What can hang from each mark
j188: j682 j827
j682: j188
j964: j319
j319: j92 j188 j453 j964
j910: j188 j964
j92: j319 j910
j453: j910
j827: j188

Every row comes from one small tree of marks. The marks that hang from a mark follow it in brackets, in the order of their numbers. Every link used is in the known rows. Which tree was each row made from?
(in the rows, 128 means zero)
Known rows
j319(j92 j188(j682) j453 j964): [113 160 116 120 110 184  73 127 148 132 178 112 136 142 119  25 166 116
  70 103  99  81]
j453(j910(j188(j682) j964(j319))): [ 88 143 117 137 106 163 105 134 140 119 108 129 203  87 128  71 140 142
  76 151 121  98]
j682(j188): [135 107 103 113 139 176 116 130 114  87 132 138 158  84 118  98 130 167
  98 140 100 105]
j910(j188(j682) j964(j319(j453))): [ 92 145 118 147 101 161  63 149 162 124 128 112 175 104 111  81 152 121
  79 146 102  95]
j964(j319(j188)): [122 137 109 144 122 158 120 125  95  90 134 150 157 108 100  70 162 155
  91 148 113 123]
j188(j682 j827): [133 110 106 141  94 184 120 107 114 116 134 139 147  93  94  92 147 135
  92 144 102 108]
j910(j188): [119 118 115 116 121 175 124 120 126 110 123 125 176  99 107 100 146 144
  93 150 116 100]
j964(j319(j92(j910(j188)) j453)): [100 170 116 144 128 172  54 106 150  93 159 143 169 111  98  88 132 155
  92 151 129  85]
j964(j319(j92 j453(j910(j188)))): [110 178 126 145 123 173  73 118 135 100 136 148 193 110 100  78 146 152
  93 127 121  90]
j682(j188(j827)): [133 102  99 111 121 195 118 106 109  88 150 156 154  74 106 108 134 174
 100 143 102 113]
j92(j319(j188(j827) j964) j910): [106 112 103 111 111 196 108  82 109  95 176 162 139  91 116  66 146 167
  87 184 140 101]
j92(j319 j910(j188)): [102 114 111 123 132 171 103 103 124  94 135 141 170  85 106 104 122 151
  92 202 139  90]
j92(j319(j453) j910(j188 j964)): [ 93 129 120 116 126 164  57 117 160 121 144 135 187  80 118  91 112 132
  85 191 131  83]
j453(j910(j188(j682) j964)): [102 132 116 110 109 169 115 123 149 141 112 122 205  86 136  63 131 126
  73 142 122  88]
j827(j188): [143 107 114 114 125 167 125 129 108  96 124 137 175 105  89  93 137 140
 105 137 108 107]
j453(j910(j188 j964)): [106 130 122 102 121 168 118 115 140 131 111 136 217  78 136  77 128 146
  83 144 126  96]
j453(j910): [149 128 120 132 128 164 126 112 101 100  99 150 184  86 120  78 134 158
 103 134 119 105]
j319(j188 j453): [145 139 116 120 122 157  96 123 125 115 142 139 156 118 105  58 151 128
  99 122 109 109]
j453(j910(j188(j827) j964)): [101 124 116  98 103 186 119  91 136 134 128 154 214  67 124  86 133 153
  85 147 129 102]
j910(j964(j319(j92 j188(j682)))): [ 82 162 109 137 106 159  87 129 125 134 166 133 167 115 112  45 151 125
  58 142  98 104]
j453(j910(j188 j964(j319))): [ 94 142 121 127 119 163 106 123 128 109 107 146 213  78 128  84 140 163
  84 155 124 104]
j910(j188(j827) j964(j319)): [ 83 122 112 130  97 184 103 112 131 116 142 148 188  78 101 111 152 159
  82 168 113 113]

Write each row's tree
[ 96 172 119 125 123 157  98 113 112 121 147 162 199  98 124  41 142 153
  71 135 118 108] => j453(j910(j964(j319(j92 j188))))
[101 145 110 109 133 179  97  89 140 110 157 135 178 103 113  86 120 151
  84 158 134  81] => j319(j92(j910(j188)))
[ 79 146 113  96 128 177  85  96 157 135 161 130 200  91 128  76 111 145
  70 162 128  79] => j319(j92(j910(j188 j964)))
[141 145 130 126 121 153  78 126 135 128 107 144 199  80 133  64 125 139
  97 124 111  99] => j319(j453(j910(j964)))
[ 94 111 112 101  99 188 115 102 142 136 144 140 193  76 110 103 142 144
  80 158 113 105] => j910(j188(j827) j964)
[125 142 127 111 123 187  91 123 151 108 123 125 181 106 138  66 152 153
  99 117 125  82] => j319(j453(j910(j188)) j964)
[111 151 117 127 119 150 114 121 106 111 120 160 199  88 130  48 145 157
  83 142 122 119] => j453(j910(j964(j319(j188))))
[103 156  98 133 111 179  96  73 105  94 185 179 154 105  90  67 139 169
  84 157 133 112] => j964(j319(j92(j910) j188(j827)))
[148 154 125 166 124 156  82 129 108  82 101 157 174  91 109  79 148 161
 111 128 115 108] => j964(j319(j453(j910)))
[130 146 108 146 100 171  90 111 112  98 155 166 150 108  84  75 169 151
 100 135 111 126] => j964(j319(j188(j827) j453))
[103 130 107 125  98 169 108 107 109 117 153 164 172  85 103  73 157 156
  80 156 110 128] => j910(j964(j319(j188(j827))))
[123 125 112 110 106 191 135  86 120 110 124 159 195  80 105  92 142 159
  97 143 132 105] => j453(j910(j188(j827)))
[131 127 111 107 102 192  95 105 132 115 168 145 143 113 114  55 171 145
  94 118 112 106] => j319(j188(j827) j453 j964)
[114 144 100 108 116 185 108  64 115 115 188 171 159 105 100  59 132 153
  84 146 135 105] => j319(j92(j910) j188(j827))
[ 78 125 106 139  85 183 100 117 141 126 142 132 177  86 101  97 155 140
  73 164 108 106] => j910(j188(j682 j827) j964(j319))
[117 146 128 106 119 164  85 123 159 134 114 135 213  86 131  70 128 134
  88 131 121  91] => j319(j453(j910(j188 j964)))
[102 138 112 128 117 151 107 132 112 114 134 148 175  98 118  64 153 148
  79 153 110 121] => j910(j964(j319(j188)))
[120 126 120 124 120 177  80 133 119 107 152 132 140 116 114  58 163 136
  91 150 110  97] => j92(j319(j188 j453 j964))
[115 115 101 113  92 198 126 107 121 121 165 129 134 114 116  49 171 139
  77 129 110 103] => j319(j188(j682 j827) j964)
[ 90 112 107 109  87 187 109 110 151 146 146 123 183  86 109  90 140 125
  71 155 109 100] => j910(j188(j682 j827) j964)
[119 174 117 147 121 160  70 125 119 105 162 150 155 128  89  58 159 137
  90 123 105 110] => j964(j319(j92 j188 j453))
[108 152 113 137 106 152 110 129 116 120 121 145 187  97 130  35 146 138
  76 137 117 111] => j453(j910(j964(j319(j188(j682)))))
[138 150 117 120 109 174  95 126 138 119 135 125 155 124 139  16 157 127
  85 100 118  89] => j319(j188(j682) j453(j910) j964)
[110 114 114 118 124 179 117 126 101 104 149 135 145 107 119  64 164 148
  83 166 115 102] => j92(j319(j188 j964))
[ 84 156 106 149 119 176  85 105 140 100 158 128 163 110 101  79 133 147
  75 162 129  84] => j964(j319(j92(j910(j188(j682)))))
[130 124 110 128 101 175  88 104 109 111 162 165 150  98  79  81 155 130
  99 165 115 116] => j92(j319(j188(j827) j453))
[117 137 105 154 109 158 117 133 106 100 136 136 144 118  99  60 163 136
  83 142 110 116] => j964(j319(j188(j682)))
